Every row comes from one small tree of marks. Brackets hold a mark, then the marks that hang from it, in alphabetical order. Every link used is in the known rows. Which tree was each row made from?
Known rows:
[V C]: [ 0.895 -1.805 -0.768  0.522  0.403  1.620  1.191  0.288  1.143  1.132
 -0.762 -0.918 -2.095  0.073  0.691  0.513  0.843 -0.512  1.431  0.407
 -0.315 -1.479 -1.489  0.371  0.810  1.811]
[C [D B R] V]: [ 1.543 -1.022 -1.437 -1.179 -3.247  0.779  2.170  3.770 -2.094 -1.505
  3.576  1.582 -3.900 -2.755 -4.960 -2.266 -5.541  2.763  1.218  2.742
 -1.377 -1.916 -2.161  2.098 -0.989  1.897]
[C D R [X S]]: [-0.352 -7.741 -0.514  0.477 -1.330 -1.915  1.864  3.193  1.762  0.628
  0.964 -0.664 -6.089  0.982  1.529  2.535 -3.378  2.845  2.278 -1.593
  1.227 -5.085 -3.611  1.297 -1.952  1.633]
[D [C V X] [R B]]: [ 0.692 -0.720 -0.126 -2.647 -1.500 -0.051  2.943 -0.723 -0.884 -1.678
  0.382  4.177 -0.661  0.009 -5.664 -3.924 -1.721 -0.936 -1.913  3.543
  2.182 -2.432 -4.784  4.441  1.780  3.245]
[X D S]: [-0.273 -2.506  0.052  0.409  1.278 -1.365 -0.604  0.320  1.573  1.438
 -0.287 -1.155 -0.882  0.974  0.276 -0.526 -0.839  1.639  1.224 -0.867
  4.405  1.043  0.522 -2.836 -3.758 -0.895]
[X B D]: [-0.787  1.313  1.659 -1.051 -1.119 -1.124 -2.264  0.026  0.243  1.497
 -1.271 -0.690 -1.103  1.977  0.840 -1.212 -4.216  1.754  2.863 -1.621
  1.845  2.964  1.368  0.108 -2.384 -0.996]
[X [D B R] S]: [-1.702 -2.363  0.311  1.516 -0.969 -2.098  2.435  2.407  0.603 -0.698
  2.036  0.496 -1.570 -0.577 -4.942 -2.349 -1.526  1.313  0.591  0.442
  3.222 -2.404 -0.159 -1.905 -2.363  1.106]
[R C]: [ 1.496 -2.644 -1.582 -1.898 -0.843  0.908  0.624 -1.701 -0.708  1.371
  0.593 -1.007  0.950 -1.187 -0.618  0.235  1.298  0.385 -1.076  0.290
  1.481  0.114 -2.296  1.020  0.451 -0.141]
[C [X D]]: [-2.194 -1.983  1.771 -0.177  0.809 -0.470  0.788 -0.227  0.749 -1.059
 -1.039  1.037 -0.629  1.774  0.668  0.000 -2.563 -1.006  0.205 -1.533
  3.647  0.512 -0.454  2.215  1.524 -0.828]
[B V [X D S]]: [ 0.809  0.840 -0.634 -2.623 -0.468 -0.456  0.645 -0.724  0.656  1.408
 -0.098 -4.891 -3.987  2.325 -0.437  0.716 -1.602  2.804  0.557  0.063
  5.764  4.554 -1.921 -1.847 -2.490 -0.511]
[B [V [C D X]]]: [ 1.057 -4.004 -0.976 -2.286 -1.810  0.038  2.470  2.709  0.992  0.217
 -2.474 -2.470 -5.856  0.907  2.404  3.341 -2.420  1.741  0.239  0.267
  0.694 -0.813 -4.134  4.296  2.918  2.876]
[V [C R X]]: [-0.835 -5.003 -0.137  1.264 -0.500  1.517  3.665  1.359  2.272 -0.549
 -0.494  0.740 -4.846  1.488  1.591  2.138 -1.120 -0.594  2.631 -0.668
 -0.150 -4.511 -3.058  3.224  2.059  3.136]
[V [C R]]: [ 0.252 -3.141 -1.560  0.243 -0.658  1.702  2.753  1.541  1.696  0.523
  0.365 -1.016 -4.832  0.620  1.313  1.146 -1.006  0.305  3.661 -0.233
 -1.094 -3.623 -1.039  0.870 -0.678  2.192]
[R [C [X B]]]: [ 0.283 -3.091  0.643 -1.597 -2.420  0.605 -0.442 -1.869  0.171  1.950
 -1.212  0.250  0.207  1.326  0.308  1.089 -0.895  1.389 -0.077 -0.168
  2.029  0.063 -4.855  4.146  1.697  0.958]
[B V]: [ 0.748  1.391 -1.614 -2.410 -1.623 -0.544  0.580  1.027 -1.013 -1.024
 -1.908 -2.366 -0.892  0.484  0.439  1.058  0.342  1.665 -1.491  0.350
  0.905  2.222  0.156  0.630  0.048  0.765]
[B X]: [ 0.407  1.608  0.780 -1.050 -0.696  1.372  0.787 -1.903  0.140  1.214
  2.068 -1.389 -2.073  0.930 -1.248 -0.366 -1.228 -0.529  1.105  0.529
  0.979  1.041 -2.718  0.360  1.645 -0.431]
[B V [X [D C]]]: [ 0.534  2.243 -1.365 -6.760 -2.858  0.103  2.139 -2.827 -0.488  0.441
 -0.525 -4.173 -3.566  3.333 -2.316 -0.545 -2.396 -0.094  0.316  1.594
  5.219  3.746 -2.834  1.200 -0.857 -1.862]
[X B]: [ 0.043  1.432  0.983  0.085 -1.733 -0.621 -1.978  0.178  0.137  1.774
 -1.044 -0.170 -0.656  1.339  0.752 -0.251 -1.746  1.502  1.851 -0.333
 -0.936  1.106 -0.099  0.408 -1.135  0.535]
[X [D [R B C]]]: [-0.122 -1.678 -0.524 -3.186  0.481 -1.233  2.001 -0.234 -0.115 -1.357
  1.615 -0.569  0.017 -2.408 -4.240 -4.510 -1.619  0.636 -0.907 -0.785
  3.732  0.667 -1.194  1.071  1.883  0.727]
[V [C D]]: [ 1.587 -3.843 -1.056 -0.742 -0.341  0.173  0.941  1.650  1.445  1.819
  0.008 -2.067 -4.766 -0.949  1.548  1.009 -2.388  1.028  2.625 -0.011
 -1.061 -2.042 -1.866  1.206 -0.048  0.852]
[R B C]: [ 1.582 -1.473 -1.446 -3.142  0.442 -0.682  0.550 -1.587 -1.328 -1.376
  0.947 -2.345  1.399 -2.862 -2.200 -3.003  2.662  0.245 -1.365  0.715
  2.976 -0.337 -1.541  1.216  2.951  0.579]
[B [V C]]: [ 1.791  0.089 -2.310 -1.623 -0.801  0.839  1.741  1.381  0.834  0.251
 -2.605 -3.307 -3.344  0.294  1.143  1.792  0.892  1.152  0.321  1.153
  0.627  0.898 -1.322  0.590  0.679  2.660]
[R [C D V X]]: [ 3.296 -5.461 -1.865 -3.686 -1.421  2.280  0.755 -0.419 -1.232  0.961
  1.233  0.693 -2.287 -0.864  0.400  0.404 -3.631  2.639 -0.268  1.119
  2.220  0.015 -5.802  4.825  0.480  0.265]
[C D R [X B]]: [-1.106 -4.138  1.063 -0.899 -3.708 -1.390  0.158  2.845  0.987  0.573
  0.291 -0.009 -6.239  1.951  2.154  1.535 -6.425  2.766  3.934 -2.175
 -1.103 -3.141 -2.554  4.348 -0.201  1.409]

Which tree is each row?
[ 2.359  2.242 -1.058 -2.651 -0.359  2.605  1.438 -0.529 -1.390 -2.252
  3.780 -1.559 -4.534 -0.577 -2.623 -3.792 -2.237  1.469  3.021  2.007
  2.342  0.372 -2.332  0.946  0.799  1.369] -> [C [R [B X]] V]
[ 0.072 -0.906 -2.049 -2.312 -4.532 -2.162  3.208  4.804 -1.776 -2.393
  1.550 -1.835 -4.343 -1.762 -3.849 -0.225 -3.414  2.755 -0.785  1.563
 -0.916 -1.594 -1.632  2.143  1.453  2.395] -> [C [D [B V] R]]
[-1.309 -3.240 -1.141 -0.897 -2.757 -2.669  3.481  0.330  0.400  0.035
  1.464  0.455 -1.872  0.210 -7.056 -2.620 -1.203  0.253  0.059  2.428
  4.232 -3.486 -2.110 -0.776 -3.749  0.259] -> [X [D B C R] S]
[-0.847 -0.309  0.032 -1.452 -4.381 -0.737  0.795  2.555 -0.111 -1.102
 -2.325 -0.882 -4.560  3.622  1.779  2.781 -3.251  2.778  1.572 -1.190
  0.083 -0.030 -2.086  3.972 -0.008  2.881] -> [C R [X [B V]]]
[ 2.498 -0.212 -2.984 -5.136 -0.568 -1.181  0.842 -0.435 -2.169 -2.050
 -0.827 -4.497  0.554 -2.206 -1.828 -1.598  3.288  2.227 -2.704  0.970
  4.053  2.404 -1.904  1.699  3.078  1.710] -> [R [B V] C]
[-1.137  0.917  0.868 -2.902  0.148 -0.482  1.723 -0.456 -0.162 -2.715
  3.006 -3.471 -4.745  0.353 -1.936 -3.920 -3.169  0.109  3.836 -1.069
  4.258  0.479 -0.360  0.282  1.637 -0.489] -> [C [R [B [X D]]]]
[ 1.500  0.977 -1.018 -1.801 -1.378 -0.120  0.925 -0.662  0.539  1.950
  0.144 -4.649 -3.300  1.969 -0.607  1.681  0.538  2.657 -0.719  1.648
  3.284  2.763 -3.559 -1.442 -1.337  1.192] -> [B V [X S]]
[ 2.253  1.193 -1.755 -2.343  0.328 -0.778  1.559  1.388 -0.010 -2.086
 -2.566 -4.579 -2.546 -1.141 -0.728 -1.573  2.781  1.273 -0.444  1.186
  2.443  0.811 -0.534  0.877  3.229  3.551] -> [R [B [V C]]]
[ 0.370 -5.508 -1.933  0.559 -1.242  0.004  3.586  3.027  2.567  0.192
 -2.383 -2.237 -6.386  2.545  2.037  4.441  0.643  2.453  1.200  0.069
  2.293 -3.173 -3.863  1.378 -0.867  4.576] -> [B [V [C R [X S]]]]
[-1.602 -3.819  1.346  0.200 -1.589  0.622  1.461  1.685  2.574  0.865
 -1.975  0.126 -6.355  3.419  2.436  0.645 -5.156  0.849  5.640 -2.282
  1.762 -1.732 -1.980  3.123 -0.209  2.177] -> [V [C R [X B D]]]
[-0.248  1.104  0.146 -3.488 -1.969 -0.762  3.554 -2.468 -0.051 -0.635
  2.929 -0.418 -1.776 -0.228 -6.647 -4.628 -0.910 -2.104 -0.458  3.140
  1.150 -1.646 -4.687  1.605  2.825  1.765] -> [D C [R [B X]]]
[ 2.001 -1.670  0.202 -2.853 -1.917  2.580 -1.175 -1.768 -0.759  1.722
 -0.883  1.119 -0.710  2.098  0.262 -0.947 -4.686  2.928  2.027 -0.303
  4.668  3.678 -3.570  3.833 -1.195 -0.043] -> [R [C V [X B D]]]
[ 2.567 -1.759 -0.319 -2.316 -2.567  2.904 -1.106 -1.976 -1.095  2.529
 -0.983  1.805 -0.224  1.332 -0.187  0.262 -2.467  2.630  0.172  1.443
  2.448  1.743 -5.073  4.493 -0.149  1.311] -> [R [C V [X B]]]
[ 1.036 -4.967 -2.844 -4.714 -4.074 -1.077  2.846  1.245 -2.831 -2.282
  0.521 -3.704 -2.912 -1.361 -2.130  1.525 -0.712  2.258 -1.936  1.568
  3.902 -1.407 -5.381  5.418  3.807  1.026] -> [R [C [D [B V]] X]]
[-0.624 -3.247 -1.516 -1.940 -1.668 -2.713  1.599 -1.120 -0.306  0.194
  0.505 -2.221 -0.955  0.412 -4.711 -2.190  0.984  0.396  0.923  2.326
  6.164 -2.582 -0.995 -1.350 -3.887 -1.593] -> [X [D B C] S]
[ 2.558 -0.774 -1.621 -0.032 -2.313 -0.722 -0.552  1.477  2.499  3.689
 -3.930 -4.130 -3.891  2.227  1.545  2.341  0.600  4.611  1.434  0.893
  1.379  1.345 -2.016 -1.139 -3.382  3.965] -> [X [B [V C]] S]
[-0.308 -0.959  0.321 -1.431 -3.852 -0.375  3.422  1.754 -0.836 -0.092
  5.446 -0.894 -5.303 -1.793 -5.634 -2.134 -4.840  0.296  1.477  2.040
 -0.899 -2.858 -4.603  1.743  2.548  0.804] -> [C [D [B X] R]]
[-0.124 -0.469 -1.922 -1.391 -1.172 -2.278  1.015  2.031 -1.041 -2.080
 -0.559 -4.255 -1.932  0.071 -2.586 -0.221  0.866  3.146 -0.254  0.916
  6.377  1.471  0.579 -1.752 -2.460  0.170] -> [X [D [B V]] S]
[-0.995  2.826  0.031 -3.148 -2.266  0.574  2.729  0.524  0.381 -0.336
  0.954 -1.792 -4.236  1.955 -2.462 -0.683 -5.148  1.157 -0.072 -0.365
  2.079  4.280 -2.150  0.770  0.590  0.624] -> [B V [X [D R]]]
[ 2.476 -3.225 -1.333 -2.255 -0.420  3.543  1.109 -1.966 -1.362  0.527
  0.412  1.946  0.372 -0.005 -0.923  0.453 -0.507  0.970 -1.296  1.357
  3.081  0.694 -4.961  4.020  0.838  1.042] -> [R [C V X]]
[ 1.549 -7.667 -0.867 -2.185  0.545 -2.600  0.864 -0.024  0.207  0.677
  0.883 -2.907 -1.510 -2.219 -1.233 -1.060  1.296  2.752 -1.405  0.366
  5.144 -2.803 -5.656  2.318  2.085  1.619] -> [R B [C D [X S]]]
[ 1.074  0.948 -1.430 -1.385 -0.319 -0.770  3.395  2.813  0.717 -1.899
 -1.708 -1.767 -3.048 -1.450 -2.628 -1.423  0.567  1.225 -1.298  1.381
  0.598 -0.294 -1.473  1.147  3.315  5.409] -> [D [R [B [V C]]]]
[-1.625  1.464 -0.982 -2.181 -3.201 -1.524  3.112  3.169 -1.478 -3.396
  0.081 -1.049 -2.664 -0.251 -4.534 -1.426 -2.876  1.282 -0.613  0.943
  2.255  1.053  0.724  0.974  0.726  1.264] -> [X [D [B V] R]]
[ 0.149 -1.489 -1.157 -5.367  0.304 -1.123  1.678 -0.714 -1.533 -3.439
 -1.895 -3.423 -0.187 -0.280 -1.332 -1.742  0.353  1.222 -2.547 -0.619
  7.631  3.090 -2.629  3.715  4.725  0.718] -> [R [B V] [C [X D]]]
[ 0.823 -1.194 -0.366 -1.114  0.075  0.971  1.771  1.155 -1.385 -3.891
  0.995  1.893 -2.773 -0.223 -1.304 -2.434 -1.415  1.384  1.314  0.791
  2.573 -1.789 -1.881  3.391  2.310  2.636] -> [C [R B] V X]
[ 1.261 -0.166 -2.204 -2.758 -2.731  2.539  3.798  0.730  0.768  0.169
  0.606 -4.693 -7.894  1.974  0.625  1.777 -1.481  1.294  2.731  0.811
  0.338  0.040 -3.499  1.331  1.026  2.771] -> [B [V [C R]] X]
[ 1.262 -2.556 -2.163 -1.896 -2.905 -0.384  3.417  4.385  1.391  0.943
 -0.877 -2.029 -6.236 -0.600 -0.120  1.539 -4.149  2.534  0.541  0.450
 -2.222 -0.668 -3.078  1.911  0.600  3.599] -> [B [V [C [D R]]]]
[ 0.216 -1.850  0.049 -1.872 -2.145 -2.519 -1.379 -1.244  1.760  3.931
 -1.903 -1.710 -1.460  3.291 -1.150 -1.169 -1.960  2.221  2.479  0.363
  4.466  0.426 -1.064 -1.095 -6.486 -1.028] -> [X B [D C] S]
[-0.124  0.701 -0.201 -1.860 -1.794 -0.382  2.334  0.825  1.459  1.807
  0.863 -2.626 -4.566  2.015 -2.330  0.184 -3.718  2.922 -0.317 -0.074
  3.849  3.276 -2.880 -1.619 -2.318  1.561] -> [B V [X [D R] S]]
[-1.840 -5.011 -0.323  0.693 -3.347 -2.201  4.780  0.042  0.762 -0.143
  1.055  2.538 -1.549  0.501 -6.875 -0.499  0.811 -0.748 -1.939  3.465
  2.785 -6.480 -5.716  1.992  0.028  2.599] -> [D B [C [X S]] R]
[ 0.322  4.122  0.001 -3.056 -1.901 -0.891  2.837  0.821 -0.744 -2.289
  1.249 -2.588 -3.160 -0.420 -4.633 -2.774 -1.199  0.943 -1.797  1.550
  1.213  2.104 -3.164  1.184  4.333  3.363] -> [D [R [B V X]]]
[-0.376 -2.115  2.091  1.428 -0.893  0.641  0.280 -0.004  1.971  2.384
 -2.727  0.613 -2.620  2.387  1.660  1.300 -1.343  0.578  2.126 -0.012
  0.162 -1.337 -3.294  3.402  2.161  3.250] -> [V [C [X B]]]
[ 4.455 -3.486 -3.324 -4.463 -1.588  2.257 -0.161 -0.088 -1.719  1.856
  1.836 -0.885 -2.170 -1.855 -0.038 -0.648 -3.347  3.512  0.432  1.357
  1.235  1.243 -3.718  2.229 -1.914 -0.345] -> [R [C D V]]
[-0.678 -0.940  1.013 -0.739 -1.557 -2.758 -1.021  1.364  1.423  1.488
 -4.197 -2.098 -2.482  4.091  1.797  1.831 -2.584  4.083  0.364 -1.475
  5.527  3.381 -1.552  0.652 -2.225  1.354] -> [C [X [B V] D S]]
[-0.728  1.307 -1.740 -1.095 -3.551 -1.068  3.406  3.382 -1.993 -2.997
  0.661 -0.396 -1.914 -1.165 -5.051 -0.579 -0.493  1.392 -2.192  1.989
 -0.320 -0.688 -0.853  1.342  1.797  2.966] -> [D [B V] R]
[ 0.675 -0.744 -3.426 -3.459 -4.301 -0.133  4.180  1.522 -2.517 -2.075
  1.162 -1.489 -0.801 -1.901 -5.291 -0.190  0.809  1.638 -2.882  2.599
  1.482 -0.684 -3.009  2.176  1.967  2.748] -> [D [B V] [R C]]
[ 0.760 -3.211 -1.935 -2.898 -2.829  2.252  2.914 -0.734 -0.607 -0.769
  0.575  3.079 -3.459  2.439 -1.353  0.377 -2.493  0.085  1.600  2.153
  1.881 -3.147 -3.961  4.024 -1.711  0.875] -> [D [C R V X]]
[-0.363  0.558  0.091 -0.762 -3.091 -2.569 -0.213  2.692  1.636  2.237
 -2.343 -1.617 -2.955  2.619 -0.687  0.154 -4.547  4.843  0.988 -0.927
  2.285  3.353 -0.224 -1.631 -4.667  2.481] -> [X [B V] [D R] S]
[ 0.566 -5.827 -1.896 -2.340 -2.952 -0.018  3.878  3.945  1.186 -1.027
 -1.285 -2.736 -8.611  1.142  2.768  3.687 -3.831  2.435  2.373 -0.686
  0.018 -3.329 -4.073  4.556  1.757  3.300] -> [B [V [C D R X]]]
[ 1.193  1.159 -1.062 -4.030 -0.947 -0.508  2.158 -0.577 -0.698 -1.735
  1.033  1.827 -0.771 -0.543 -5.559 -6.132 -3.545  0.641  0.261  2.285
  3.355  0.441 -1.133  1.257 -1.854  0.578] -> [X [D [C V] [R B]]]
[ 0.300 -0.703 -0.173  0.458 -1.134 -0.104  1.299 -1.302 -0.517  0.847
  3.416 -3.324 -2.597 -0.271 -4.338 -1.119  1.438  0.828  0.695  2.744
  3.422 -1.610 -3.381 -1.356 -0.112  0.592] -> [D [B [X S]]]
[ 0.885 -1.374 -3.187 -4.570 -3.320  1.244  2.812  0.273 -2.445 -2.923
  2.603  0.160 -3.838  0.717 -4.409 -3.252 -3.096  0.977  3.475  2.815
  4.107 -2.294 -0.477  1.789 -4.206 -1.297] -> [X [D B [C R V]]]
[ 1.693 -7.121 -0.115 -1.264 -3.018 -1.649 -0.970 -0.014  1.164  4.663
 -0.278 -1.917 -3.052  0.814  0.999  1.676 -2.768  4.230  0.754 -0.837
  2.950 -1.627 -6.249  2.585 -1.664  1.287] -> [R [C D [X B S]]]
[-0.180  2.468 -0.680 -4.998 -0.862 -0.892  2.318  0.595 -1.167 -3.580
  1.408 -5.284 -5.509  1.262 -1.503 -2.755 -2.881  1.525  2.238 -0.631
  4.990  2.783 -0.306  0.837  1.957 -0.032] -> [C [R [B V [X D]]]]
[ 0.191 -5.718  0.328  2.831  1.229  0.325  1.845  0.245  2.899  2.374
 -1.657 -0.448 -2.629  1.233  0.968  2.407  1.820  0.379  0.244  0.476
  2.511 -3.319 -4.320  0.266  0.349  3.265] -> [V [C [X S]]]
[ 0.193 -1.477 -0.297 -4.200 -3.040 -0.488 -0.309 -0.812 -0.607  0.727
 -3.346 -2.134 -1.313  2.896  0.852  1.286 -2.959  2.951 -0.459 -1.373
  5.244  4.082 -3.214  4.000  0.461  0.327] -> [R [C [X [B V] D]]]
[ 0.049 -2.977 -1.134 -3.766 -1.790 -3.008  2.535  4.056 -1.101 -4.471
 -0.380 -3.047 -5.992 -0.343  0.662  0.059 -2.649  2.684  0.553 -1.096
  1.956 -2.074 -2.205  4.200  3.456  2.365] -> [C D [R [B V]] X]
[-0.735  1.751 -1.308 -3.296 -1.791 -1.347  1.404  1.865 -2.481 -3.728
 -0.744 -3.440 -1.663 -0.082 -2.500 -1.184 -0.696  1.483 -0.300  0.627
  4.435  2.399  1.430  0.539  0.505 -0.410] -> [X [D [B V]]]
[-1.713  0.909  1.942  0.258 -2.039 -1.122 -0.404  1.372  1.219  1.217
 -0.336  1.564 -1.899  1.658 -1.043 -1.763 -6.084  1.529  1.969 -1.622
 -0.366  1.832  0.516  0.381 -1.973  0.721] -> [X B [D R]]
[-0.013 -1.680 -1.109 -0.859 -1.974  0.189  3.706  1.902 -0.923 -2.798
 -2.114 -2.078 -2.951  0.135 -1.736  1.844  2.309  0.311 -0.653  2.390
  2.794 -2.063 -3.415  4.105  4.699  3.566] -> [D [B [V [C X]]]]
[ 1.978 -2.891  0.025 -1.415 -0.950  1.794  0.114  1.381 -0.616  0.032
  0.557  1.938 -3.340  0.261  0.689  0.455 -4.946  1.991  0.620  0.779
  0.711 -0.355 -3.406  3.617  0.527  0.479] -> [C D V X]
[ 2.954 -3.235 -2.131 -2.399 -1.764  0.343  1.842  1.075  2.264  3.627
  0.196 -6.991 -8.237  0.866  0.706  2.205 -1.490  3.760  1.873  1.548
  2.591  0.529 -5.526 -0.265 -1.531  2.469] -> [B [V [C D]] [X S]]
